Each row comes from the steps of one walk. Every step used is in the known rows, and no mark comes twice. Write the walk behind each row, first mark first.
In the rows, 128 means zero.
Known rows:
U/X/P/F/B: [139  57  88  35 143 155 124  97 108 117 130 151 158 129  76  66  97]
B/F/P: [183 143 125 165 144 129 112 130 157 114 166  96 110 126 166 154 154]
X/B: [100 153 150 128 100 130 102 149 152 160 113 146 126 116 165 118 122]
B/X/U/F/P: [ 83 154 123 149 114 123 134 153 105 106 123  71  86 121  91 158 120]
F/P/X: [162 138 105 190 119 174 140 125 161 103 148 142 117 103 153 153 154]
X/B/F/P/N: [138 104 198 184 190  99 112 183 112 125 163 167 106 124 171 135 141]
X/P/F: [142 103 105  84 103 110 148  88 113  98  92 146 166 109 118 111 137]
B/X/U: [ 91 203 143 102 121  69 120 117 136 128 115 100 135 146 123 161 112]
P/X/B/F: [147 149 201 157 186  95 137 107 138 168 114 204 122 161 173 127 106]
P/F/B: [183 126  64 115 110 168 114 113 146 125 147 127 197 139 127  99 154]
X/B/F: [130 151 186 131 154  90 100 135 137 165 124 152 116 147 176 123 117]
U/X: [157 136 104  62 118 168 111 108 230 158 140 113 141 146 129  86  56]
X/P: [105 111 119  79  83 103 134 112 133 123 103 108 134 107 132 130 136]
F/B/X/P: [ 99 131  99  77 103 107 105 119  63 141 121  90 168 124 105 133 170]
X/P/F/B: [131  76  85  82 109 128 130 107  76 102 119 139 174 111 100 103 166]
F/B/X: [137 172  84 104 104 141  92 124 125 160 146  80 185 145 130 131 158]

Which walk is each row?
[109 151 154 133 144  91 156 115 170 123 122 158 114 150 132 151 100]	P/X/U
[111 132 132 184 138 131 148 145 132  79 152 148  79 106 131 169 144]	F/P/X/U
[125 134 172 178 156 117  97 159 105 128 147 147  86 112 171 142 152]	X/B/F/P
[147 131 171 181 196  87 144 124 122  94 161 150  76 141 145 172 138]	B/F/P/X/U
[112  66 122 101 123 134 144 161  87 152 119  83 161 141  75 105 123]	U/F/B/X/P/N
[119 129 142 203 133 164 129 150 112 114 136 182  95  92 159 143 156]	F/P/X/B
[142 154 115  82 116  91 140  70  77 111  78 138 189 120 113 127 137]	B/X/P/F
[ 97  99 131 138 139 136 160 146 140 138 133 128  99 158  91 125 102]	P/X/U/F/B
[ 82 122 131 115  97 120 146 156 176 129 118  78  83 142 100 130  82]	X/U/F
[107 161 127  79  99  84 126  92  98 134  87 103 160 118 123 145 134]	B/X/P
[194 139 145 187 177 129 136 108 153 116 159 143 109 138 163 157 147]	B/F/P/X
[133 157  97 107 142 107 118 112  85 108 135 135 183 150  98 123 148]	P/F/B/X/U
[102  95  93  92  90 151 126 137  81 157 107  64 139 130  76 111 135]	U/F/B/X/P
[155 103 100 193 104 207 160 143 169 124 131 108  93 112 120 126 120]	U/F/P/X
[109 127 146  75 133 158  98 137 176 169 126 160 114 136 133  80  58]	U/X/B
[118  94 134 206 117 198 149 166 125 131 117 144  71 101 125 121 121]	U/F/P/X/B
